Known rows, with every step that occurs:
vumagug > lasu > pigepus > bezov > dula: [  3.1  37.2  29.2  42.7  17.0  19.3  19.9   6.5  54.2   0.1  11.5   9.7
   7.1  18.7  -1.6 -22.8 -11.8  10.7 -12.8 -15.7   1.3 -40.9   2.1]
topop > galek > lasu: [  8.7 -17.8 -11.8   1.9  19.6 -12.0 -17.9   2.6 -13.8  15.7   8.2  -1.7
  -5.1 -59.0  11.2   4.8  11.9  -5.3  -4.9 -38.9  10.2  12.3  11.9]
lasu > vumagug > bezov > dula > topop > galek: [ 43.6 -33.1 -39.4  18.2  -2.0  60.9 -23.1 -23.7  -2.2 -11.4  14.1  23.9
  -9.9 -47.6 -24.0  -3.6  42.5   2.9 -15.9 -22.5   0.7 -24.9   1.6]
topop > galek > lasu > vumagug > bezov: [ 33.4 -26.8 -15.2  11.7  21.6  12.3 -21.6 -12.2 -39.4  -8.1  13.8  -6.3
  -3.3 -72.3  -8.6  -0.1  31.7   4.9  -8.2 -67.3   0.5  -5.3   6.4]
vumagug > lasu: [ 10.6   9.2   8.0   6.3 -12.3  -3.9  -8.1  12.6  -0.4   0.7   0.2   7.3
  -5.7  23.4   5.8 -10.0 -28.7  28.6   1.6   4.4   0.2   7.0   7.5]
pigepus > bezov: [ 10.0  23.1  15.0  12.1  23.8  30.4  -0.5   3.5   8.2  14.1   4.2  -2.0
  -1.2   3.6   2.5  -8.1 -12.8   4.4  -8.1  -5.8  -3.0  -8.2 -19.4]
galek > lasu > pigepus > bezov > dula > topop: [ -3.3  -7.3  -5.4  31.1  41.7  14.2  10.7  17.6  50.5  18.5  32.1  13.1
  18.2 -31.0  -2.3 -15.8  12.9  -5.7  -1.6 -27.1  -5.6 -39.5  -2.3]
vumagug > bezov > dula > topop: [ -1.6 -20.5 -41.5  12.0   3.0  26.7  -8.6 -15.0  11.4 -13.6  23.8  19.0
  13.1  -7.6 -14.3   6.5  29.2  -9.3  12.1  13.0 -10.2 -43.7  -2.9]
lasu > pigepus: [-25.1  -7.3  -1.9  13.5  -2.6  -3.6  14.3 -11.1  11.8  -5.4  -0.2  -6.6
  24.1  -8.1  -1.2  -4.6  15.2 -12.3  -8.6 -10.1   6.3  -8.1  12.1]
dula > topop: [  2.5 -25.0 -30.6  -7.5 -10.7  24.2 -18.3   5.7   0.9   9.6   7.7  18.8
   6.3   3.1   0.9  -2.9  -7.7   6.9   1.3  22.6   0.6  12.0  -1.0]
dula > topop > pigepus: [ -4.9 -31.1 -47.5  -6.5 -27.0  11.6 -13.5  13.0 -17.6  22.5  17.5  18.3
  -4.0  -6.9   6.6   3.3 -10.4  18.1 -10.7  37.1   6.6  44.8  -0.7]
dula > topop > galek > lasu > pigepus: [-10.2 -49.9 -43.4   8.9   6.1   7.8 -22.6  -6.7  -5.4  19.4  16.9   7.5
  22.6 -65.2  11.9  -4.0  19.3  -9.1 -10.8 -24.1  15.8  18.0  20.8]
lasu > vumagug > bezov > pigepus > topop > galek: [ 50.1 -14.2 -41.5  -0.8   1.1  44.6 -21.8 -46.4 -32.9  12.9  -5.8  -1.0
 -32.2 -27.3   6.1  -5.6  37.4  30.1 -37.6 -73.5   9.1   8.2  23.8]
galek > lasu: [ -1.0  -7.3   4.2  -1.2  21.8 -31.2   0.5  20.1  -6.2   6.3  13.5  -4.8
   1.2 -24.9   6.3   0.1  -2.2   2.4  10.2 -28.9  -5.3  -0.8   4.3]
galek > lasu > vumagug > bezov > pigepus > topop: [ 38.2 -11.8 -22.6  -6.6  26.2  -9.3  -5.0  -9.5 -25.9  10.4  12.4 -10.9
 -21.7 -18.1   6.1  -8.1  26.6  38.4 -11.8 -90.3  -8.6  -7.3  23.7]
topop > galek > lasu > pigepus > bezov: [ -3.6  -4.0   0.1  27.8  39.5  16.1  -5.2  -9.1   5.3  22.5  13.5 -11.0
  16.4 -62.8  12.1 -11.5  11.9 -12.9 -18.9 -52.6  12.3  -3.6   3.9]
pigepus > topop: [-10.0 -11.9 -26.4 -14.3  -3.3   6.2 -16.3 -12.2 -21.7  -2.8  11.5  -3.6
 -17.9  -4.4   7.5   2.8  -1.6  14.1 -29.6 -14.2  15.1   0.5   4.1]
vumagug > bezov > dula: [ -5.9   4.5 -12.8  18.9  14.5   3.6  10.4 -17.6  10.8 -22.0  15.5   1.0
   7.5 -10.2 -15.3   9.4  36.8 -16.7  11.5  -9.9 -11.9 -53.5  -1.3]
vumagug > bezov > pigepus > lasu > galek: [ 21.0   8.7 -34.2   0.8  15.9  -0.3  -2.1 -69.3  -1.7 -17.8   4.8   4.6
  42.6  -9.2  -0.9  -6.5  58.6 -15.2  42.3 -47.8 -15.7 -19.9  44.9]
pigepus > lasu > vumagug > bezov: [ 21.0  -1.4 -18.1   3.2  -0.6   7.9 -12.8 -33.8 -34.2 -36.2   2.4  -7.5
  13.7 -27.3 -24.9 -13.1  25.8   8.2   6.8 -27.5  -6.8 -32.0   5.8]
vumagug > lasu > pigepus > topop: [-22.3 -11.0 -20.9   2.7 -17.5  -6.0 -12.4 -13.0 -10.7  -7.7  12.3  -2.3
   0.0  12.6  11.7 -14.1 -17.3  28.9 -36.7 -14.9  20.7  -1.5  25.6]
bezov > dula > topop > galek > lasu: [ 19.4 -33.1 -32.1   7.0  18.2  11.0 -19.5   6.9  17.8  18.5  22.1  24.6
 -10.8 -61.5   1.9   2.7  24.3  -8.3  -2.7 -21.9  10.4  -8.5  12.1]
vumagug > bezov: [-12.5  -6.9 -21.8   6.6   6.6   7.8  -7.3 -20.3 -24.1 -15.5   9.1  -7.9
  20.3  -6.0  -6.3   6.4  20.2  -8.0   9.0  -5.4 -10.9 -22.0  -1.0]
pigepus > topop > galek: [  0.9 -22.6 -41.3 -10.9  -2.6  26.0 -35.0 -31.4 -31.4   5.0   5.0  -0.1
 -25.0 -37.6  10.0   8.8  10.2   4.6 -42.7 -23.4  27.8  15.5  12.4]
bezov > dula > topop > pigepus: [  2.7 -21.6 -39.6   5.8 -17.8   8.9   3.1  15.2  16.4  13.0  21.8  27.0
 -15.7 -10.8  -2.4   8.6   9.5  12.0 -11.6  33.4   9.5  13.2  -3.0]

Rows:
[-12.4 -26.6 -12.2  14.8  18.2 -14.6  -2.8 -10.3  -3.5  10.7   8.5 -10.0
  16.3 -67.8  10.8  -2.2  27.8 -19.2 -13.3 -48.0  15.4   5.0  22.3]
topop > galek > lasu > pigepus
[ 12.4 -20.2 -56.2  -7.7  25.8  -2.8 -26.9 -33.7 -37.1  25.4  12.3 -10.7
 -16.9 -45.8  23.9   7.4  34.0  15.1 -12.6 -76.2   7.2   1.8  31.6]
vumagug > bezov > pigepus > topop > galek > lasu
[ -0.2 -28.3 -29.9  20.9  29.6  40.8 -25.0  -4.8   5.5  34.8  20.3   6.8
  22.9 -60.7  14.7 -15.2   5.3  -4.6 -20.2 -30.5  11.5  10.4   2.8]
dula > topop > galek > lasu > pigepus > bezov
[ 14.9 -33.6 -44.3  -3.8 -13.9  45.3 -38.5 -15.6 -10.1  18.0   1.7  21.1
  -2.4 -32.0   5.8   0.3   5.7  -0.4 -11.6  12.9  15.8  26.1   4.2]
dula > topop > galek
[ 19.2 -23.4 -36.6   9.7  -4.4  41.2 -19.8 -11.0  25.8  10.8   7.3  29.6
 -14.9 -34.6  -4.2   4.7  23.0  -8.9 -11.6   7.0  16.3  -8.0   6.3]
bezov > dula > topop > galek
[  0.9 -30.7 -37.9 -11.8  18.3  -5.8 -35.1 -12.5 -37.9  11.9  19.8  -3.9
 -24.0 -63.6  17.9   8.3  10.3   8.8 -34.7 -51.3  26.3  13.9  15.8]
pigepus > topop > galek > lasu
[ 37.6  -3.6 -27.4  -6.9   3.2  22.1  -3.9 -28.1 -21.5   2.2  -1.6  -5.0
 -26.4   4.4  -0.3 -11.1  25.3  37.8 -21.9 -62.5  -4.4  -6.6  17.7]
lasu > vumagug > bezov > pigepus > topop
[  8.6  -0.1 -16.3  -4.2  10.8  -5.3 -11.1 -44.7  -2.8 -31.5  12.0  10.3
  35.7 -25.9  -8.3  -4.0  35.4 -20.2  23.5 -24.7   2.5  -8.6  28.8]
pigepus > lasu > galek
[  9.4  16.7 -30.8  -2.6   4.9 -12.2  -3.6 -44.9 -10.6  -2.5 -12.5  -6.1
  18.6   0.9   1.3  -8.4  30.4  -0.8  28.5 -20.8 -15.3 -27.8  25.7]
vumagug > bezov > pigepus > lasu
[ 23.8   1.7   4.0   6.6  -1.9   7.6  -7.8 -13.3   7.8 -17.7  19.8  19.0
  17.4  14.4   2.8  -9.2  -0.3  13.9  12.2 -21.0  -2.6  13.1  27.8]
vumagug > lasu > galek
[  7.5  -9.0 -36.8   6.9  -4.8  47.6 -15.0  15.7  -8.5  37.6  19.5  15.7
  -2.9  -3.4   9.7  -6.7 -22.2  22.9 -19.6  31.8   3.9  38.2 -20.3]
dula > topop > pigepus > bezov
[ 32.1  -9.2 -18.4  18.5  41.0  41.9 -22.6  10.8  27.0  30.6  25.2  22.4
 -12.4 -57.0   6.1  -4.4  10.2   1.1  -8.2 -26.6   5.9 -15.7  -7.2]
pigepus > bezov > dula > topop > galek > lasu
[ 45.5 -21.0   7.0   5.6  17.6   4.7 -13.5  11.7 -14.9   7.0   3.5   0.3
 -20.4 -66.0  -2.6  -6.1  12.5  15.1 -17.6 -63.3   9.4  17.1   9.0]
topop > galek > lasu > vumagug
[ 23.3 -17.4  -0.7   7.9  26.1 -10.4  -3.0   7.9 -28.6 -15.5  19.0  -8.9
   5.0 -39.0 -13.3  -5.6  18.7  15.8   6.5 -57.7 -15.6 -19.1   0.1]
galek > lasu > vumagug > bezov
[ 14.4   4.0 -20.9 -15.2   0.6  -1.2  -1.2 -16.9   0.5  24.4  -6.5  -0.5
 -29.2  18.5  19.2  -2.4   4.8  26.3 -18.4 -33.0   7.5  10.1  20.4]
bezov > pigepus > topop
[ 38.5 -15.6  -5.9  23.8  32.1  10.4  -4.4  -9.5  -6.4 -15.3  19.9   2.4
 -13.8 -76.5 -17.2   1.7  50.0  -0.5  -8.6 -71.4  -0.9 -39.9   6.0]
topop > galek > lasu > vumagug > bezov > dula
[  2.5  -2.3 -44.1  -8.7   6.7   8.8  -8.6 -38.0 -22.1   8.8   3.8  -6.3
 -10.7  12.6  15.7   2.0  23.4  18.1  -9.6 -38.2  -5.9 -10.2  20.5]
vumagug > bezov > pigepus > topop
[ 23.6  -1.5 -14.7  -2.4 -21.9 -10.4  -2.2  -4.7 -29.0  -7.1  -2.3   2.4
 -13.3 -30.7 -13.8 -13.0   3.2  27.7 -15.4  -7.5  11.5  23.6   5.5]
topop > pigepus > lasu > vumagug
[ -2.6  24.5  18.2  29.8   4.9  24.2   3.2   1.1  19.7   8.2   6.4   0.1
  18.2  20.1   8.0 -28.4 -28.9  19.0 -16.5 -10.0   2.0  -8.3   1.8]
vumagug > lasu > pigepus > bezov
[ -5.1 -41.0 -32.1  21.1  15.5   5.4  -6.3  -5.1  30.3  11.8  21.8  17.2
  11.7 -69.2   1.5   0.0  37.0 -20.8  -9.7 -31.5  16.7 -17.9  23.9]
bezov > dula > topop > galek > lasu > pigepus
[  9.1 -40.0 -53.9  14.2  22.4  16.2 -26.9 -13.6  -2.7   2.0  33.4  16.0
   6.8 -66.3  -4.2   9.7  43.0 -13.5   8.4 -25.2  -0.4 -29.0   9.3]
vumagug > bezov > dula > topop > galek > lasu
[ 24.5 -13.3 -32.8 -12.6  21.2 -10.3 -19.7 -13.5 -12.5  41.5   3.0  -1.4
 -35.2 -40.1  31.7   0.7  17.5  19.6 -23.1 -73.5  17.8  22.8  34.3]
bezov > pigepus > topop > galek > lasu
[-12.2  15.4  11.6  26.1  20.5  27.7  11.6 -10.2  19.7   6.9   5.3  -8.3
  24.2  -3.3   1.4 -17.9   1.3  -7.5 -16.4 -15.2  -0.9 -15.6  -6.1]
lasu > pigepus > bezov
[  4.0 -32.7 -65.8 -10.9 -18.4   9.7 -25.2 -34.4 -18.7  -8.8  29.3  27.7
  30.6 -34.0   0.4  -3.2  26.7  -0.7  11.8  14.5   8.7  37.1  25.4]
dula > topop > pigepus > lasu > galek
[ 20.2  10.1  -5.7  17.6  23.2  51.5  -3.4   8.6  41.2  14.9  16.4  24.9
  -6.2   4.3  -4.3 -10.5  -1.1   4.3  -3.5  11.6  -6.4 -29.0 -19.4]
pigepus > bezov > dula > topop
[-23.2 -30.0 -43.3   1.6  -6.5  22.6 -19.5 -44.4 -20.2   1.6   6.3  -7.1
  -3.3 -44.7  10.6   2.1  24.5  -5.8 -52.2 -31.7  34.3   7.1  23.0]
lasu > pigepus > topop > galek
[-33.4 -29.1 -24.6  -3.7  17.8 -33.0  -0.9  -4.5 -15.2  -2.2  26.1 -14.1
   7.5 -36.6  10.8  -0.8  11.9   3.3 -25.4 -50.7  15.6  -7.3  21.4]
galek > lasu > pigepus > topop
[  4.8  10.9  -1.0  36.9   4.9  41.3   1.7   6.6  53.2  12.4  18.2  26.3
  11.5  19.2  -2.9 -27.8 -18.1  17.9 -10.7   6.7   1.2 -28.7   2.6]
vumagug > lasu > pigepus > bezov > dula > topop
[  8.8  27.3   5.0  25.5  15.8  16.3  18.6  12.5  25.9  18.0  17.0   6.5
 -19.3  -8.8  -0.8  -0.4   3.7   8.0 -21.1   4.4   3.5  -7.3 -19.5]
topop > pigepus > bezov > dula
[  2.4   6.4  10.0  39.8  50.4  13.9  11.6  -3.7  40.2  15.3  17.6  -2.3
   5.5 -67.1   2.4  -7.5  30.7 -20.1 -18.0 -59.5  11.1 -36.3   4.8]
topop > galek > lasu > pigepus > bezov > dula
[ 54.9 -34.4 -14.2  12.6  15.0  24.6 -14.3  18.1  18.1  11.4  17.3  25.9
 -26.2 -67.4 -12.9  -6.9  28.2  13.3 -12.5 -46.9   9.6  -4.6   9.2]
bezov > dula > topop > galek > lasu > vumagug
[ 26.7 -30.1 -42.2  16.4 -15.5  31.2  -0.9   1.6  -6.6  -8.6  26.9  21.8
 -11.8 -23.8 -21.0   0.9  28.6  23.2 -14.5   5.6  -5.6  -3.8  -6.2]
lasu > vumagug > bezov > dula > topop > pigepus
[-13.5   6.7  16.5  22.2  41.6  -4.4  14.2   9.4  14.0  15.9  17.9 -14.9
  24.0 -29.1   8.8 -14.5   0.5  -5.1  -6.5 -43.1  -1.7 -15.7  -0.5]
galek > lasu > pigepus > bezov
[ 33.0   3.9   4.5  -4.9  -6.5  -1.6  -7.3 -12.3 -11.7 -21.9  -9.3   2.6
  -4.8 -21.3 -19.6 -19.1   7.3  14.4  -2.7 -23.5   1.5 -11.2   8.2]
pigepus > lasu > vumagug
[  2.2  15.6  -4.5  13.9   7.0  22.6   3.2  12.5  -8.1  26.3  11.8  -1.7
  -8.7  -6.7   9.1  -5.0 -16.8  15.4 -20.3  10.2   4.0  26.6 -19.8]
topop > pigepus > bezov
[ 33.1  16.1 -12.7  -5.9  11.0 -10.1   5.3 -49.5  20.7  -3.6  -6.6  12.4
  24.5  -4.8   4.2 -11.5  41.3 -10.4  33.0 -45.5  -7.5   0.8  45.9]
bezov > pigepus > lasu > galek
[ 14.1 -12.6 -59.1  -4.0   5.1  29.5 -28.1 -54.1 -30.0  17.7  -3.1  -6.1
 -17.5 -22.1  17.7   6.2  34.9  10.5 -24.6 -49.1   9.3   3.3  26.4]
vumagug > bezov > pigepus > topop > galek
